Each row comes from the steps of one path. Every step used is in the known rows, and no mark comes twice. Write the path behind each row, first mark first.
Known rows:
K-J-F-D: -109  137   74    2 -146  -47   40  -48   -7  -81  -62  -40 -281  194  -11 -143   76   12  -29   44  104  -75   51   39  214   20   -8  -72  119 -101  -49  158 -160    4   15   -7   49
J-Q-Y-H-A-E:  306 -200  -50  136   48 -160 -184 -764 -295  -72   13  111 -414   22  -29 -138 -127 -130    1  -49  103 -141 -261    0  158 -158 -133  254  -77   53  -85 -302  224 -193   87   -4  100
Q-J-F-D-Z:   39  256   43   62  -84  -36 -181   21  -99   45  -94  -42 -263  256  -83 -159   46    9  -83   98   64   89   63   51  353   65  -61 -123  162  -44   -5  185 -188  -23    4  -40  -29
X-A:   -2    6   10  -39   33   59  -42  -24  -47   18   42   33   59   51  -26   76   39   -4 -116  -12   80 -142  -77   25  -47   35   49  111   22  -71  -79  -13   -9  -36   19   14   36
Z-A-H-Y:  247  137  -50  -60   19  -12   86 -293  -54  149  -90   61  -14  -45  -99  126   80 -117 -126   46   77 -257  -42   94 -123   66    6  162  -44  -22 -247 -171   69 -157   28  -79  -23
H-A: -193  104  -25   27   55  -10 -192 -113  -50   19   73   50  -19   23  -15   22   69  -19   14  -21   16 -157  -21   53   39    9    8   95   19  -10   43  -84   22 -113  -19   37  100
U-T:   17  -23  -19  -64   38   48   88 -128   -5  -13   14    2   81  -87   15   55   55   11   48    0   -9  155  -19  -38   11 -194   -6   -2    7 -106  160  -16  -35  -99  -23  -12    3
Y-H-A-X: -136   13  -61  105  174  -51 -307 -173 -117  108  159  165 -105   -6  -53  -17  -75  -62  -42   23    7 -229 -140   75  137   36 -138  155  -45  -24  -61 -184   66 -219   27  -32  168
U-A-E:  121   43  -72 -132   54   47   26 -207   35   48  -96   98  -18  -62  -57  143   31  -16  -67   13   -9 -298 -162   -2  158  -22   12  116  -38 -139   24 -128   95   57   89   55  -44
L-N:  -24  -49  -43  -78  -55  -20  -97 -210  -66  -36   14  -37  106  130  -48   93  -21  -11   30   36   63    2  -20   28    6   23   19  -20  100  -47   62   42  -36  -83   26   -2   60
X-A-U:  -56   13   -4  -89  111  106   -9  111  -56   33   42   32  131  -26  -55  135  205   -7 -130  -23   70 -103 -169   15  -24  -39   41   62   59  -75 -131  -15  -54  -14    5  -56   61
Y-Q-J-F-D-Z-A:  129  242    8   46 -140 -106  -93 -130 -154   76 -146  -45 -237  306 -107 -132   22  -30 -111   77  137   56  -96  155  133   33  -22  -69  124  -84   46    8 -128 -110   -5  -68  -74
L-A-X: -201   24  -40  -25   87   17  123   56   25   86   92   84   60   14  -70   16   72  -15 -155   36   51  -80 -118   94   91   41  -70   55   31  -93  -40 -116  -11 -217   27  -31  -18
D-Z-A-L-N: -219    4 -192 -130   47   40 -132 -187 -226  101    7  -69  270  221 -176  220 -149  -28   11  135  119 -162  -49  213  -60  174   70  119  219 -108  -53  -22 -107 -213   13   93   -8
A-H-Y-Q-J-F:  688   67  210   79 -226 -191  214 -472  -63   58 -180   83 -284  148   -3  -19  173 -185 -248   20   71 -146  -74   24   69  -78  -94  102  -53   70 -191   -3   53  -85   20 -211  -37
H-Y-Q-J-K-N:  506 -158  278  -45 -265 -167  229 -486 -229 -115 -209  -94 -279  289   96  -59   87 -146 -155  -71  181  -59 -394   53   22  -97  -38   -2  -71  136  150    6  100   83    3 -177   14
K-J-Q-Y-H:  360 -345   67   99 -113 -197  137 -677 -272 -174  -47  -65 -548   40   83 -260 -209  -80  -57  -33  152 -118 -226    8  -29 -122 -118  101  -28   58  -35 -139  165  -44   46  -55   63
A-U: -47  11 -16 -50  92  44  33 152  -9  15   1   7  82 -71 -32  80 172  -2 -13 -22 -12  26 -90  -9  25 -85 -29 -54  33  -1 -43   6 -42  32 -10 -64  19
Y-Q-J-K:  325 -174  181    3 -207 -117  178 -329 -124 -125 -112  -44 -183  132   91  -97   66  -97 -138  -13   99  -34 -246   60   -2  -88  -64   12  -63   41  165  -52   23   42   -9  -88  -43
H-Y: 158  97  40  47  -7 -17  72 -62 -94  68 -87  14 -74  18 -17  35  -9 -66 -15 -35  -7 -82   1 -23  -6   6  22  26   1 105 -80   3  54 -24   9 -82 -17
D-Z-A-H-Y:  167  210  -67  -32   55  -28  -18 -244  -85  248 -104   10  -17  -35 -132  152   52  -99 -140   91   78 -171  -25   98   28   87   -6   95  -18    8 -278 -122   31 -176   28  -87  -72
Y-H-A:   33   37  -65  108  114  -83 -307 -261 -161   45  110   93 -169   -4   -8    1 -111  -47   63    3   33 -199  -58   17   26   13  -42  126  -73   -2   16 -143  113 -175  -20   14  147
Y-H-A-U-T:   -9   -1  -87   -7  232    6 -192 -264 -173   48  114  104   -1 -157  -27  112  118  -39   89  -22   18  -26 -163  -27   53 -262  -95   81  -29 -102  106 -168   24 -238  -46  -57  168
Z-D:   29  156   36   10  -11   71    8   81  -36   50    1 -120 -189   47   18   -4   -1   10   -2   24   11   24   38   33  157    3  -23  -91  -14  -10   82   94  -70  -43   24    4  -28
Y-Q-J:  361 -105  119   28 -157  -93  135 -146  -74  -43  -85  -28 -162   70   48  -68   15  -59 -128  -35   49   -5 -176   52  -35  -79  -74   16  -52   15  174  -43   24    1   -2  -87  -49
T-U-A:   29   74  -56 -153   85   72    1 -302   57   80  -35   14   47 -109  -85  120   52   33  -69    0  -53 -355 -183  -41   14 -182   93   88  -47 -187  252 -122   53   -3   18   21   30
E-A-X: -265   80  -21  -52   84   27  -52  -30    3   84   80   99   55    1  -37  -13  136  -34 -144    7 -146 -206  -87  122  225   20   14  107   -1  -94  -79 -109   35 -110   60  -41   34
X-A-L:   -7  -48   -4  -54   62  136   21    4 -129   31   73   50  185   97  -72  113  -62  -40 -114   23   65 -279  -60  102  -66  110   45  268   79  -72 -109   20  -45  -78   13   73   21
Q-Y-H:  351  -91  -33  151   42 -108  -64 -274 -230   -9    6   11 -289    9   -7 -151 -205  -65   27  -16   21   11  -88  -73  -36  -92 -133   67 -102   92  -27 -112  137  -62   15  -41   47
T-U:    1  -21  -22  -62   50   47   38 -128   43   28    6  -21   53  -80  -56   53   85   18  -15  -15  -25  -75 -107  -52   11 -201   63   39  -54 -101  170  -41  -65  -56    6  -14   34
Q-J:  147  -43   59  -23  -64  -18   60  -64  -72  -43  -58  -30 -150   30   24  -46   23  -25 -101    5   36  -47  -80   46  -14   19  -61   12   17  -11   82  -11  -43   23   -7  -26   -5
F-D:   24  178   -6    8  -10   64 -153  121  -26   13   -3    4  -39   55  -68  -92   -8   28   29   20   44   84   39   20  190   41  -28  -44   28  -32  108   73  -82  -25   17    3   -9
T-U-A-X: -143   56  -64 -144  138  109   -1 -204  101  137   11   84   74 -102 -117  118  114   20 -164   19  -69 -394 -269   14  136 -160    8  127  -21 -217  189 -163    9  -51   65  -28   45
D-Z-A: -210   98 -126  -40   67   -3 -100   -5  -70  128  -33  -56   39   42  -78   66  -35   16  -18   73   55  -28  -39  115  -43   87   52  -18   65  -53  -68  -88  -37  -81   -4   30  -52
Q-J-K-N:  151 -202  188 -137 -161  -67   63 -361 -136 -190  -95  -86 -199  215  101  -77   97  -58  -99   13  173  -14 -295   67   32   -4  -34  -40   -1   -2  134   63  -18  128   -9  -39   71
D-Z:  -89   80  -21   27   40  -17 -100   41  -23   97  -11  -67  -22   26  -34    9  -36   19  -12   49   -9   62   21    9  155   21  -14  -62   40   15  -31   56  -42  -18   -6   -9  -45
X-A-H-Y-Q-J:  713    9  194    4 -140  -51  154 -407 -130   99 -116   73 -178   57  -26   70  145 -175 -367  -12  154 -297 -232   81    3  -39  -88  240  -97   24  -96  -62   77 -131   54 -193  -25
J-Q:   76 -153   45    1  -68  -53   47 -322  -31  -92  -11    3 -131   51   21  -83  -26  -10  -26  -13   57    9  -70   39   -8  -21   12   29   52   31  -28  -54   84   -5   21   -9  -15
X-A-H:  199   14   30  -69   24   52  -38 -243   39   69   55   91   59  -41  -52   94  134  -61 -209   61  114 -228  -55   43   36   38   -7  193  -56 -105 -183  -34   -5 -105   46  -23   31
F-J:  178   30   47   54  -74  -12  -12  372  -70 -112  -15  -24  -50  -15   36  -19  -41   -5  -65   -2   85    8  -42   33  -23   38  -29  -16   90  -72   35  -44  -47   49   -6  -54   -2
J-K-N:  -24 -149  119 -116 -100  -58   23 -290  -72 -149  -38  -66  -47  190   72  -27   89  -28   -4   10  133   26 -215   27   54  -30   20  -46  -21   26   55   60   14  106    3  -11   80
H-A-U-T: -229   65  -54 -104  170   76  -86 -111  -74   25   91   54  151 -134  -40  147  303  -10   39  -35   -8   29 -133    0   77 -269  -21   36   58 -110  138 -110  -58 -182  -54  -41  116

Write each row's path:
 269 -111   96   60 -136  -62   36   60 -117 -201  -35  -36 -156   26   65 -108  -51  -18  -95  -18  139   38 -119   59  -25   17    3   22  145  -48   11 -105   22   50   20  -69  -22
F-J-Q
 117  104   -7  -76   25  -22  -53 -318   22   75   49   88   22  -89  -26   15  178  -77 -141   60  -84 -247   12   91  180   -3   20  159  -97 -105 -129  -84   81 -129   48  -31    6
E-A-H
 244   83  -39 -174   74   70    4 -488  132  126  -20   81   71 -190 -119  148  170  -23 -171   73  -11 -432 -169  -27   87 -187   45  170 -127 -233  143 -145   50  -68   44  -24   23
T-U-A-H
 426 -170   11  227  -19 -114 -162 -301 -491 -177   80   57 -294  115  -11 -180 -296 -141  -62  -17  164 -250 -218  120  -54    1 -136  331  115   29  -19 -254  165 -181    9  -17  103
F-J-Q-Y-H-A-L
 136  -35  109   27 -123  -31   55  159 -126 -191  -46  -59  -51   44   89  -31   16  -45  -74   16  117  -14 -110   37    3   19    4  -15   74  -34   26  -56  -47   88  -13  -59   -3
F-J-K
-183  217   55   30 -106  -55  -65    0  -36   14  -76  -92 -297  215  -51 -126   41   30  -45   90  103    9   79   54  373   40  -12 -142  168  -91  -65  213 -204  -14   23  -22    2
K-J-F-D-Z
  94   15  -97 -190  108   93   55 -362   77   86  -92   66   29 -155 -126  199  105    6  -78   -8  -32 -377 -259  -49  172 -235   75  160  -91 -247  189 -167   24   -1   90   35   -9
T-U-A-E
 561   68  136   11  -81  -31  110 -335  -56  147  -58   94  -31   41  -56  125  111 -156 -264  -17  121 -247 -151   28   22  -44  -26  224 -111   39 -181  -65  120 -139   63 -159  -27
X-A-H-Y-Q
  91  -18  -99   62  136  -64 -242 -305 -134   56   48  153 -195  -60  -40   68  -79  -79   49  -14   60 -213 -121    9  182  -20  -82  198 -118  -50  -51 -194   93 -171   58   34  104
Y-H-A-E
-182  272 -135  -28   60   62 -237  127  -94  136  -39  -57   -6   82 -159  -30  -49   46    9   95   90   37   -4  126  138  116   21  -58  103  -82   29  -21 -116 -120    6   32  -60
F-D-Z-A
 210 -188  -41   63  135  -92 -123 -699 -343  -75   80   72 -226  -79  -26  -85   73  -88   39  -64   55   59 -295  -34   31 -399 -119  136   16    5   83 -267  159 -244  -16  -99  155
J-Q-Y-H-A-U-T
 248 -125   29  232   10 -152 -218 -248 -351 -134  102  100 -388   56   -3 -230 -147 -121 -159  -34  140 -140 -309   98   98  -53 -211  200   96    0  -42 -326  150 -180   51 -135  150
F-J-Q-Y-H-A-X
 356   50  109   95 -111  -89  169 -120 -101   75 -115   -5 -106   76   -1   18  -25  -92  -55  -78    4  -25  -95  -13  -14  -74   -7   38  -61  146   15  -46  113  -41   15 -137  -59
H-Y-Q
  45  -14  -78  -83   54   12  193  -86   11   33  -23   75  -12  -31  -77  111   71  -35  -73   12   88  -63 -109   26  135  -34    2   90  -43 -121  -48 -119   12 -179   62   31  -81
L-A-E
 702   32  144    6 -138 -123  329 -405 -102  100 -121   67 -207   24  -48   37  125 -177 -310   11  157 -196 -190   81   18  -51 -104  152 -128   14    8 -138  112 -271   21 -181 -108
L-A-H-Y-Q-J
 433 -243    3  162  -30 -165  -28 -585 -263  -96  -10   24 -385   58   21 -233 -217  -74   -2  -25   79   38 -163  -43  -45 -126 -104   99  -42  114  -61 -155  219  -66   34  -51   41
J-Q-Y-H
 246  215  119  115 -179 -112 -115  -64 -105   54 -121  -45 -278  289  -70 -184   41  -27 -108   68   85  155  -37   55  341  -17  -94 -118  104   -1   81  153 -120  -43   -1 -100  -75
Y-Q-J-F-D-Z
 548   84   79   28  -76 -109  269 -332  -39  148  -62   90  -65    6  -78   81   97 -151 -207   14  111 -152 -111   36   38  -71  -42  138 -136   31  -89 -127  158 -287   31 -162  -97
L-A-H-Y-Q
 620 -219   63  215  -94 -174  -29 -217 -344 -213  -30  -17 -422   37   58 -248 -270  -86  -71  -44  158   57 -198    5  -71  -84 -119   89   46   40  -30 -204  167  -19   23 -107   30
F-J-Q-Y-H
 149 -297   96   15 -178 -123  231 -520 -161 -205  -75 -108 -401   75   72 -205  -30  -55 -114  -52  116  -81 -196   40  -13 -135  -37   54   57   34   -1 -101   85   21   36  -43   17
K-J-Q-Y
 173   -1  -62  166   93 -128 -273 -403 -284   14   85   64 -265   26  -24 -117 -146  -82   43  -30   25 -135 -110  -14   -2  -96 -114  153  -87   75   20 -190  167 -186   -4  -14  147
Q-Y-H-A
 139    3  -82  124  179  -77 -249 -262 -300   28   89   59 -190  -45  -51  -53   28  -89   29  -54   18 -122 -201  -28   32 -176 -141   87  -47   70  -42 -187  119 -151  -16  -80  170
Q-Y-H-A-U
 731   15  174   40 -172 -120  203 -376  -83   81 -157   50 -226    5    2    4  103 -175 -250   -2   84 -157 -162   56   42  -55 -125  133 -132   71  -19  -61   81  -92   30 -209  -69
A-H-Y-Q-J
 392  183  -10 -136   68   45   82 -556   34  201 -109   88  -16 -171 -134  198  152  -80 -186   39  -30 -495 -173  -36   89 -177   54  198 -122 -121   46 -153  122  -92   54  -98    6
T-U-A-H-Y
 612  127   64  -89  -27  -13  148 -611   38  201 -137   80  -48 -129 -124  172  142 -114 -218   -9   -7 -460 -260  -39   74 -272   32  209 -192  -85  132 -181  182 -105   58 -155  -35
T-U-A-H-Y-Q
-216   44  -51    7   84   61 -152  -76 -154   31  112   70  109   69  -65   63  -34  -52   11   14    5 -301  -11  129   27   84   -7  243   66  -17    9  -73  -10 -155  -28   95   74
H-A-L
  20   25  -88 -156  116  147   74 -287  -47   87   -6   42  181  -62 -125  167  -42   -1  -75   33  -54 -496 -176   45   -9 -115   81  245   11 -202  223  -90   23  -42   15   75    1
T-U-A-L
 247  109  -23 -120   26   25  -38 -366   67   88  -29   96   28 -108  -56   93   86  -41 -155   86    9 -342  -67   18   75   22  -16  126  -71 -127  -40  -89  118  -10   45  -12  -19
U-A-H
  31   53  -53  -94   63  109   36 -128  -87   52  -13   57  132   32  -66  103 -111  -16  -67   40  -34 -420  -79   83  -16   96   24  198   69 -110   50  -53   81   12   16   93  -36
U-A-L
 691  -64  242   15 -219 -138  255 -578 -141   -3 -180   22 -229   65   49  -18  156 -210 -257   26  120 -187 -231   53   71  -70 -107  125 -147  110  -39  -75   91  -49   23 -204  -64
A-H-Y-Q-J-K
 175 -263   38  128  -65 -208  -70 -792 -320 -159   28  -15 -555   65   57 -216 -142  -98  -54  -50  159 -288 -250   66    9 -122 -102  177  -14   41    9 -226  182 -147   26  -23  165
K-J-Q-Y-H-A
 116 -125  113  -42 -114  -44   98 -272 -123 -138  -83  -50 -149   82   82  -68   76  -63 -107   31   74  -98 -149   55   11    2  -60    9    5    8   84  -21  -31   60  -13  -30   -1
Q-J-K
-118  -33   79  -17 -136 -111  184 -175   15 -102  -59  -31 -257  145   69  -49   81  -21  -55   20   64 -155   16   27   39  -13   21  -26   91  -78 -129   91  -86   35   10   -9   53
K-J-F
 710  174  158    3 -182 -154  186 -639  -60  107 -213  113 -291  137  -33   33  150 -178 -302   42   49 -413 -160   40   68  -59  -57  150  -46  -23 -113  -76  161  -27   42 -181  -43
U-A-H-Y-Q-J-F
 491  235  169  129 -225 -117   70 -164 -166   14 -196   19 -340  300  -50 -169   63 -104 -124  -27   76   -9  -61   30  175  -47  -56  -17   63   77   27   90  -29  -47   17 -168  -37
H-Y-Q-J-F-D
